Each row comes from the steps of one walk. Every step used is in the known rows, and no mark comes twice. Write the walk behind each row, first mark first.
Known rows
suta > ronis > feziv: [-13.4 -31.6   2.7  -5.6 -36.0  17.5 -13.1  -1.5  15.2  19.0 -22.3  25.5
   6.6 -23.2   4.9  12.1  -0.4  -7.2 -26.1 -12.6   2.2   4.1]
suta > befof: [  0.0  -2.5  14.2 -13.5 -12.3  11.3 -13.5   3.3  18.9  17.0   1.9  15.6
   2.1 -39.5   4.2  12.3   1.0 -17.3 -27.1  31.9 -20.0  10.1]
zuta > feziv > ronis > suta > befof > pomezov: [ 25.8   3.9  -5.6   2.8  -8.8  19.5 -16.7   6.2  18.1  10.7 -18.3  26.0
  18.1 -25.3   6.9  16.8  -4.0 -14.8  -3.0  43.6 -17.7   9.3]
ronis > suta > befof > feziv: [ 17.5 -19.1  21.2   8.5 -15.0  13.0 -21.0  10.9  18.7  19.1 -12.4  22.3
  14.1 -35.2   4.4  14.5  -2.1 -17.2  -2.3   4.5 -15.5   5.8]
feziv > ronis > suta > befof > pomezov: [ 30.0   2.3  -4.3  11.7  21.2  30.6 -14.0   6.2  17.7  14.3  -9.8  25.4
  18.2 -27.4  10.5  15.5  -0.4 -10.9  -5.5  25.6 -18.1  11.0]
befof > pomezov > zuta > roko: [-13.6   2.3   3.2 -25.2   6.2   8.5   8.6  23.9   7.1  11.5   7.0  26.8
  23.0 -30.2   3.4   9.2  -8.3 -14.1  -3.6  22.9 -17.0  11.0]
befof > pomezov: [ -4.6  -7.5  11.8 -23.9 -24.5   5.8  -2.2  13.6  20.8  17.5   2.2   2.5
  25.0 -24.3   8.0  15.5  -3.7 -11.1  -4.9  12.7  -1.0  10.4]
miler > zuta > feziv > befof: [ 37.0  18.5   5.9 -22.5  28.5  -1.2  -8.1  12.8  14.2   8.8   2.8  36.2
  18.4 -18.0  -5.0  22.9  -5.0 -16.0 -11.1  46.7 -23.0  10.5]
suta > ronis > feziv > befof > pomezov > zuta > roko: [  2.3  -2.4  -3.3  13.4  14.5  31.2   1.2   2.1  10.7   9.6 -11.6  62.9
  24.8 -23.6   7.1  10.7  -7.7  -9.8  -5.2   3.4 -11.3   6.3]
miler > zuta > feziv > ronis: [ 26.0   9.6 -10.0 -27.7  20.2   2.6  -8.4  14.2   8.1   9.2 -10.2  22.1
  13.7 -21.6   0.5  26.1  -2.2 -13.7 -17.1  49.1  -8.0  13.3]
ronis > feziv > befof > pomezov > zuta: [  6.5 -14.8  10.4  18.6   2.1  19.8   5.2   4.4  11.2  10.7  -2.4  31.9
  18.0 -10.9   3.1  20.7  -1.1 -10.3  11.2  -3.1 -23.8   3.7]
roko > zuta: [ -4.4   7.5  14.9 -34.6 -13.8   7.6  -5.5  14.4   8.9  12.2  -3.6   0.6
  16.6 -24.0  -1.8   5.6  -6.0 -16.7 -34.2  17.3 -16.1   7.7]
ronis > feziv > befof > pomezov: [ 20.3  -5.8  14.3  15.3 -16.3  17.4  -3.2   1.8  19.2  15.5  -4.5  26.3
  22.8 -16.0   3.9  17.9  -2.4  -9.4   3.2   3.8  -7.6   8.0]
befof > feziv: [ -4.9 -21.5  23.9  -9.6 -41.5  -2.8  -8.6  11.1  16.1  19.8  -5.1   4.9
  16.6 -32.8   4.3  20.6  -3.8 -16.5  -4.8   2.4   5.3   8.1]
suta > ronis: [-12.2 -15.4   2.5 -29.2 -15.7  11.9 -11.9   3.0  16.8  18.3  -8.3  14.1
   9.1 -27.6   5.6  12.5  -2.8  -9.7 -32.3   7.1  -3.8   8.0]
befof > pomezov > zuta: [-18.6 -16.8   9.4 -18.7  -8.0   9.3   7.3  16.7  12.8  13.6   4.7   7.5
  20.7 -20.2   5.7  18.5  -2.7 -12.2  -0.3   5.7 -16.6   6.6]
pomezov > zuta: [-20.5 -17.1   7.2 -19.8  -2.8   4.0   1.3  13.1   3.9  13.5   6.0   7.3
   3.0 -22.1  -2.1  18.1  -1.2 -13.8 -12.1   8.3 -31.4   5.0]
feziv > befof: [ 19.1   8.0   9.2  -5.4  13.9   4.7  -8.7   1.0  12.4  15.0   8.7  19.7
   9.1 -24.0  -4.5  17.0  -2.6 -12.2 -16.5  26.3 -26.1   9.3]
ronis > feziv > befof > pomezov > zuta > miler: [  3.4 -13.5  11.7  20.8   7.2  17.8   4.6  10.9   7.7   8.7 -17.6  36.3
  12.4 -16.9  -9.5  19.9  -6.3 -10.0  13.0   2.9 -21.9  10.0]
befof > feziv > ronis: [  6.8 -10.5   8.5   3.8 -21.2   7.0 -10.5   5.0   8.6  16.5 -12.7   6.1
  11.7 -31.7   6.7  27.7  -1.8 -15.3 -10.0  12.1   6.1  11.3]

Which walk is each row?
[ 46.9  10.3  -8.9  -6.2  36.2  25.2 -13.7  16.5  19.7   8.0 -16.7  43.6
  29.0 -20.2  10.9  21.6  -2.8 -14.1  -1.4  49.7 -11.4  11.5] | miler > zuta > feziv > ronis > suta > befof > pomezov
[ 26.9  -1.1  -8.7   4.2  29.6  24.0 -19.9   2.8   9.6  14.6 -10.6  24.6
   1.2 -30.7   2.7  13.6   1.6 -13.1 -19.6  29.6 -28.7   9.7] | feziv > ronis > suta > befof
[ 15.1  -6.8  -7.8  14.8  39.6  32.7  -5.2   9.8   8.7  10.5  -7.2  28.6
  16.5 -20.7   9.4  19.6   0.5 -12.3  -1.4  18.6 -32.0   6.8] | feziv > ronis > suta > befof > pomezov > zuta
[ -7.0   5.4  15.2 -36.5 -10.6   3.8  -6.9  22.2   6.2  10.4 -18.3   7.1
  12.3 -28.9 -12.5   4.7 -10.6 -16.9 -32.4  26.0 -16.4  14.2] | roko > zuta > miler
[ 10.7  -4.3 -12.2  -0.4  17.9  18.1 -12.8   7.6   0.9   7.0 -14.4  35.3
  -1.6 -22.9  -2.5  20.0  -0.6 -16.9 -10.5  38.4 -44.8   3.6] | pomezov > zuta > feziv > ronis > suta > befof
[ 18.4  -7.2  12.5  13.1  -6.6  10.9  -8.8  -2.6  10.8  15.9  -4.8  27.9
   4.9 -20.2  -6.2  16.5  -0.1 -11.2  -9.4   4.8 -22.3   6.3] | ronis > feziv > befof
[ 13.9  -5.0  12.0  16.9 -16.1  18.7 -16.8  -2.4  15.8  15.0 -15.0  16.4
   8.5 -42.6  11.7  24.6   0.9 -19.4 -16.5  29.7   3.4  10.9] | suta > befof > feziv > ronis
[ 11.3  -5.8  -9.4  13.2  38.8  31.2  -7.1  16.8   4.4   7.8 -23.2  33.4
   9.1 -26.8  -0.9  17.8  -3.9 -11.4   2.2  28.6 -28.0  12.4] | feziv > ronis > suta > befof > pomezov > zuta > miler
[ 24.7 -18.7   3.2   6.8   2.7  11.1 -15.9  10.5   5.3  18.2 -16.1  13.7
  14.2 -22.3   0.3  23.9  -3.1 -11.7   0.9  -2.6  -7.8   6.8] | befof > feziv > ronis > suta
[ -2.6 -21.1   1.9  23.4  -0.2  32.4   1.2  -5.0  14.2  11.6 -15.1  43.1
  19.8 -12.6  10.0  19.2  -2.5  -6.6  -2.9 -12.0 -10.6   2.9] | suta > ronis > feziv > befof > pomezov > zuta
[  1.1   2.0   5.6 -10.2  -1.6  -2.3  -1.3   4.5   4.8   7.8   5.1  27.6
   5.2 -17.2  -8.5  21.8  -6.2 -18.8  -7.3  36.3 -42.8   3.5] | pomezov > zuta > feziv > befof
[ 12.2 -13.6   4.9  16.8 -15.1  28.1  -7.9  -8.6  23.2  15.6 -17.3  38.7
  24.5 -16.7  11.5  15.7  -3.7  -7.0  -8.2  -4.0   3.1   7.3] | suta > ronis > feziv > befof > pomezov
[ 18.4  11.9 -12.9   8.7  48.5  31.4  -5.2  17.1   4.2   8.1  -7.0  48.9
  20.0 -33.0   6.1   9.5  -4.5 -15.2  -4.1  37.0 -30.4   9.8] | feziv > ronis > suta > befof > pomezov > zuta > roko
[  4.2   0.3  10.0   2.5  24.9  11.2   5.8  16.1   9.0   8.1  -4.2  27.4
  16.0 -21.1  -7.4  20.2  -8.8 -12.2   5.9  26.2 -27.5  13.1] | feziv > befof > pomezov > zuta > miler
[  7.0  -9.9 -13.2  -6.6   2.0  14.7  -1.3  15.5   2.0   7.9 -14.8  22.1
  19.8  -6.5  -0.5  22.4  -5.8 -11.4  10.2  15.8 -29.8   4.8] | befof > pomezov > zuta > feziv > ronis > suta
[-21.5 -11.2   7.9 -29.9 -35.4  -0.4   6.5  16.2  12.1  10.1  -2.7  12.8
  22.4 -17.5   2.9  19.7  -6.1 -16.3   2.6  21.1 -17.9   4.6] | befof > pomezov > zuta > feziv
[ 16.2  12.5  11.4 -13.9 -22.6   2.9  -4.9   3.5  21.6  11.5   0.9  23.3
  25.6 -18.5   1.2  18.0  -8.7 -15.2   1.6  43.7 -12.3   9.6] | zuta > feziv > befof > pomezov
[  5.1   2.8  -6.2 -25.5 -27.5   0.2 -10.7   4.0   6.6  11.9 -11.8   9.0
   3.6 -26.2  -2.2  21.1  -3.6 -14.2 -20.4  42.3 -13.1   9.9] | zuta > feziv > ronis
[ -6.0   0.9  -3.4  -3.0 -13.8  20.0  -1.5   3.1  12.7   5.8 -13.0  25.8
  12.8 -29.5  12.7  24.1  -2.3 -18.5  -6.5  49.6 -15.4   7.9] | suta > befof > pomezov > zuta > feziv > ronis
